What can hang from each mark
k_219: k_36
k_845: k_64
k_468: k_36 k_492
k_64: k_845
k_36: k_64 k_219 k_336 k_492 k_845
k_246: k_466
k_466: k_468

Each row was made from one small tree. The marks that hang from a mark follow it in brackets, in the order of their numbers. Every link used is in the known rows. Write each row's tree.
Known rows
k_466{k_468{k_36{k_336} k_492}}: [-0.78  3.90 -2.44  2.72 -3.28 -0.76 -0.89 -0.04 -0.56 -0.18 -0.76  0.18
 -3.55  3.91  6.00 -0.14]
k_466{k_468{k_36 k_492}}: [ 1.20  4.97 -3.57  6.77 -3.76 -1.16 -1.90 -2.23 -0.91  3.58 -1.36 -0.65
 -1.55  2.00  3.73 -1.43]
k_468{k_36{k_336} k_492}: [-1.75  3.80  0.99  2.49 -0.69 -2.75 -2.69  2.42 -0.64  2.75  0.48  1.71
 -6.57  4.03  5.64 -1.23]
k_36{k_219 k_336 k_492 k_845{k_64}}: [ 1.87 -5.79  2.03 -7.03  4.54  2.05  4.16  3.62  2.35 -3.43  2.54  0.86
  1.53  0.95 -3.41  1.08]
k_468{k_36{k_219 k_336 k_845{k_64}} k_492}: [ 3.04 -0.08  1.71 -3.13  2.23  0.34  2.56  5.82  4.25  4.49  5.02 -0.14
 -1.61  0.65  1.28 -1.49]
k_468{k_36{k_219 k_336 k_492 k_845}}: [-1.28 -1.76  1.54 -6.67  1.45 -0.54 -0.07  4.59  1.49 -0.57  1.24  1.12
  1.41 -0.56 -1.23 -0.29]
k_219{k_36{k_64 k_845}}: [-2.09 -1.90  1.19 -2.81  1.59  1.88 -0.85 -1.05  0.68 -0.55  1.36  0.44
  0.91 -3.13 -1.35  1.67]
k_246{k_466}: [ 4.80  1.08  1.42  5.37  0.15 -0.35 -1.15 -5.51 -2.43  3.51 -4.74  1.43
 -4.20 -0.91  0.42 -0.80]
k_36{k_64{k_845} k_219 k_336 k_492}: [-3.85 -4.97  1.55 -0.70  2.87 -1.57 -0.35  1.38 -3.92 -4.27  2.04 -1.46
  3.61  4.98 -4.15  0.64]
k_468{k_36{k_64 k_336} k_492}: [-6.27  3.44  1.59  2.61  0.44 -2.83 -3.26  3.89  1.97  3.21  1.92  0.78
 -3.26  1.77  4.35 -1.11]
k_36{k_219 k_336 k_845{k_64}}: [ 3.90 -4.46  2.23 -4.96  2.90  2.29  5.90  2.39  1.24 -0.21  3.15  0.48
 -1.88 -1.23 -1.44  2.04]
k_219{k_36{k_64 k_336 k_492 k_845}}: [-6.13 -4.21  2.08 -8.98  3.75  1.75 -1.28  2.46  1.79 -7.53  1.15  1.30
  2.22  0.98 -0.98  2.04]
k_466{k_468{k_36{k_64 k_336} k_492}}: [-5.36  3.58 -2.05  2.61 -2.14 -0.95 -1.60  1.56  2.31  0.25  0.83 -0.78
 -0.52  1.66  4.83 -0.04]
k_466{k_468{k_36}}: [ 0.96  3.57 -2.00  5.66 -4.15 -0.24  0.35 -4.05 -1.89  1.40 -2.24 -0.31
 -1.90 -3.69  1.08  0.74]
k_64{k_845}: [ 2.69 -0.96  1.64  7.35 -0.53 -2.05 -1.29 -3.69 -7.47  1.67 -0.29 -0.31
 -2.55  4.23 -2.15  0.68]
k_466{k_468{k_36{k_219 k_845} k_492}}: [ 3.70  2.24 -4.21  0.55 -3.27  0.62 -0.33  0.57  1.76  5.55  1.05 -1.37
  3.47  0.73  1.33 -1.66]
k_246{k_466{k_468{k_36}}}: [ 4.84  4.05 -0.98  6.08 -3.60  0.65 -0.12 -6.25 -0.40  3.23 -5.24 -0.79
 -1.26 -4.54  1.08 -0.86]
k_468{k_36}: [ 0.14  3.53  1.55  5.73 -1.18 -2.36 -1.38 -1.54 -2.21  4.09 -0.99  1.10
 -4.90 -3.49  0.82 -0.48]
k_468{k_36{k_336}}: [-1.60  2.31  2.55  1.50 -0.77 -1.99 -0.24  0.57 -1.93  0.61 -0.56  1.87
 -6.96 -1.61  3.18  0.86]
k_466{k_468{k_36{k_336 k_492 k_845}}}: [-2.16 -0.43 -0.68 -4.62 -1.47  0.92 -0.23  2.05  2.57 -4.13 -1.01  0.88
  2.61  0.43  0.18  1.18]
k_468{k_36{k_845}}: [ 0.85  2.07  2.15  1.18 -0.86 -1.07 -1.75  1.07  0.79  5.67  0.33  1.28
 -1.50 -3.67 -0.49 -0.08]

Write each row's tree
[-4.97 -4.35  2.55 -2.20  3.33 -0.22 -1.41 -0.54 -4.51 -8.88  1.24 -0.78
  1.17  5.04 -2.48  1.39]	k_219{k_36{k_64{k_845} k_336 k_492}}
[ 2.87  3.80 -4.96  4.88 -3.79 -0.66  0.17 -2.17 -1.37  4.24 -0.36 -1.61
  0.21  0.79  2.62 -1.90]	k_466{k_468{k_36{k_219} k_492}}
[-5.10 -4.82  0.99 -7.45  3.60  0.41 -0.10  4.47  2.72 -2.83  2.02  0.75
  4.77  0.79 -2.74  1.16]	k_36{k_64 k_219 k_336 k_492 k_845}
[-0.06 -1.75  0.59 -4.37  0.78  2.49  3.08  2.53  5.01 -4.39  0.98  0.05
  2.71 -1.58 -1.74  1.04]	k_466{k_468{k_36{k_336 k_492 k_845{k_64}}}}
[-3.17 -2.99  1.40  1.95  2.71 -0.49 -2.53 -2.82 -5.00 -5.14  0.94 -1.39
  3.34  3.13 -4.81  0.09]	k_219{k_36{k_64{k_845} k_492}}
[ 5.07  3.21 -2.92  1.06 -2.43  0.59  0.46 -2.07  0.58  2.24 -2.89 -1.38
 -1.34  1.88  4.68 -2.13]	k_246{k_466{k_468{k_36{k_219 k_336} k_492}}}
[-3.40  2.25 -3.51  0.70 -1.97 -0.33  0.45  1.68  1.76  0.87  1.58 -2.09
  1.21  0.58  3.69 -0.45]	k_466{k_468{k_36{k_64 k_219 k_336} k_492}}
[-0.70  2.42 -0.96  1.69 -3.42 -0.17  1.55 -1.82 -1.57 -2.46 -1.84  0.27
 -4.18 -1.47  3.47  2.07]	k_466{k_468{k_36{k_336}}}
[ 2.79 -3.83  3.25 -6.50  2.99  3.55  4.52  0.32  0.64 -4.70  2.48  1.21
 -4.30 -0.96  0.37  2.82]	k_219{k_36{k_336 k_845{k_64}}}
[-1.00  2.31 -2.40  4.06 -2.40 -0.52 -0.96 -2.73 -0.81 -1.90 -3.05  0.04
  1.50 -1.46 -0.89 -0.38]	k_466{k_468{k_36{k_492}}}
[ 4.87  5.48 -2.49  7.21 -3.31 -0.25 -2.51 -4.40  0.80  5.28 -4.13 -0.85
 -0.94  0.91  3.61 -3.03]	k_246{k_466{k_468{k_36 k_492}}}
[ 2.47 -3.85  1.73 -4.48  4.10  3.16  2.03 -0.69  1.21 -4.23  1.32  0.95
  1.23 -0.78 -4.15  0.29]	k_219{k_36{k_492 k_845{k_64}}}
[-1.08 -2.98 -0.07 -2.98  1.76 -0.76  0.95  0.35 -3.24 -4.72 -1.03  1.55
 -1.84  3.18 -0.20  0.71]	k_36{k_219 k_336 k_492}
[-4.03 -0.94  0.78 -2.56  2.30 -0.72 -1.81  3.96  4.13  3.49  2.26 -0.60
  6.63 -4.72 -4.97 -1.44]	k_468{k_36{k_64 k_219 k_492 k_845}}
[-4.03 -2.68  1.91  5.39  2.30 -2.35 -3.63 -0.98 -3.76 -1.02  0.61 -1.00
  4.03  4.08 -5.37 -0.28]	k_36{k_64{k_845} k_492}
[ 1.67  1.98 -1.30  1.35 -3.45  0.88 -0.06 -1.50  1.15  2.85 -0.87 -0.29
  1.35 -3.73 -0.02  0.92]	k_466{k_468{k_36{k_845}}}
[ 5.78  2.72 -3.58  6.45 -2.41  0.72 -1.93 -6.14 -0.89  2.77 -4.99 -0.36
 -0.81  4.70  3.50 -1.64]	k_246{k_466{k_468{k_492}}}
[ 0.95 -3.01  2.86 -6.23  3.54  1.02  3.55  5.19  4.24 -0.80  3.42  0.31
  1.41 -2.78 -3.20 -0.32]	k_468{k_36{k_219 k_336 k_492 k_845{k_64}}}
[ 1.73 -3.32  0.93 -5.42  0.79  0.62  2.03  1.55 -1.33  0.02  1.03  1.27
 -1.93  1.00  0.65  1.94]	k_36{k_219 k_336 k_845}
[ 5.38  0.04 -2.18 -2.11 -0.98  1.98  0.03 -2.34  3.04  2.04 -3.50 -1.66
  6.87 -3.74 -3.32 -2.12]	k_246{k_466{k_468{k_36{k_219 k_492 k_845}}}}
[ 5.79 -3.38  1.24 -0.94  2.18  2.05  4.60  0.11  0.99  3.67  2.59 -0.12
  0.23 -3.11 -3.87  0.62]	k_36{k_219 k_845{k_64}}
[-0.33 -4.56  0.53 -7.35  2.31  0.34  0.31  2.77 -0.32 -3.17  0.43  1.62
  1.51  3.14 -1.55  1.13]	k_36{k_219 k_336 k_492 k_845}
[-3.82  0.79  0.88 -3.90  1.50 -1.20 -1.62  6.73  4.32  5.20  4.34 -0.36
  1.58  0.51  2.16 -1.22]	k_468{k_36{k_64 k_219 k_336 k_845} k_492}
[-1.17 -2.00  1.74  4.10  0.93 -0.28 -1.14 -4.05 -5.90 -1.84  1.53 -1.80
 -0.20  1.06 -2.75  1.00]	k_219{k_36{k_64{k_845}}}
[-2.93  1.00 -1.42 -0.42 -1.84 -0.39  0.05 -0.73 -0.46 -5.49 -2.43  0.51
 -0.66  0.52  1.51  0.84]	k_466{k_468{k_36{k_336 k_492}}}
[-0.99 -0.17 -2.97 -2.18 -1.79  0.17  2.07 -0.43 -1.09 -5.01 -1.50 -0.67
  1.02 -0.59  0.46  0.59]	k_466{k_468{k_36{k_219 k_336 k_492}}}
[-6.53  1.82  1.48  3.84  1.42 -2.40 -3.62  1.20  1.58  1.58 -0.03  0.30
  1.65 -3.55 -2.61 -1.23]	k_468{k_36{k_64 k_492}}
[ 6.82  2.74 -2.42  4.37 -3.08  1.31  1.91 -6.06 -0.93  3.76 -4.18 -1.94
  0.19 -5.74 -0.02 -1.22]	k_246{k_466{k_468{k_36{k_219}}}}
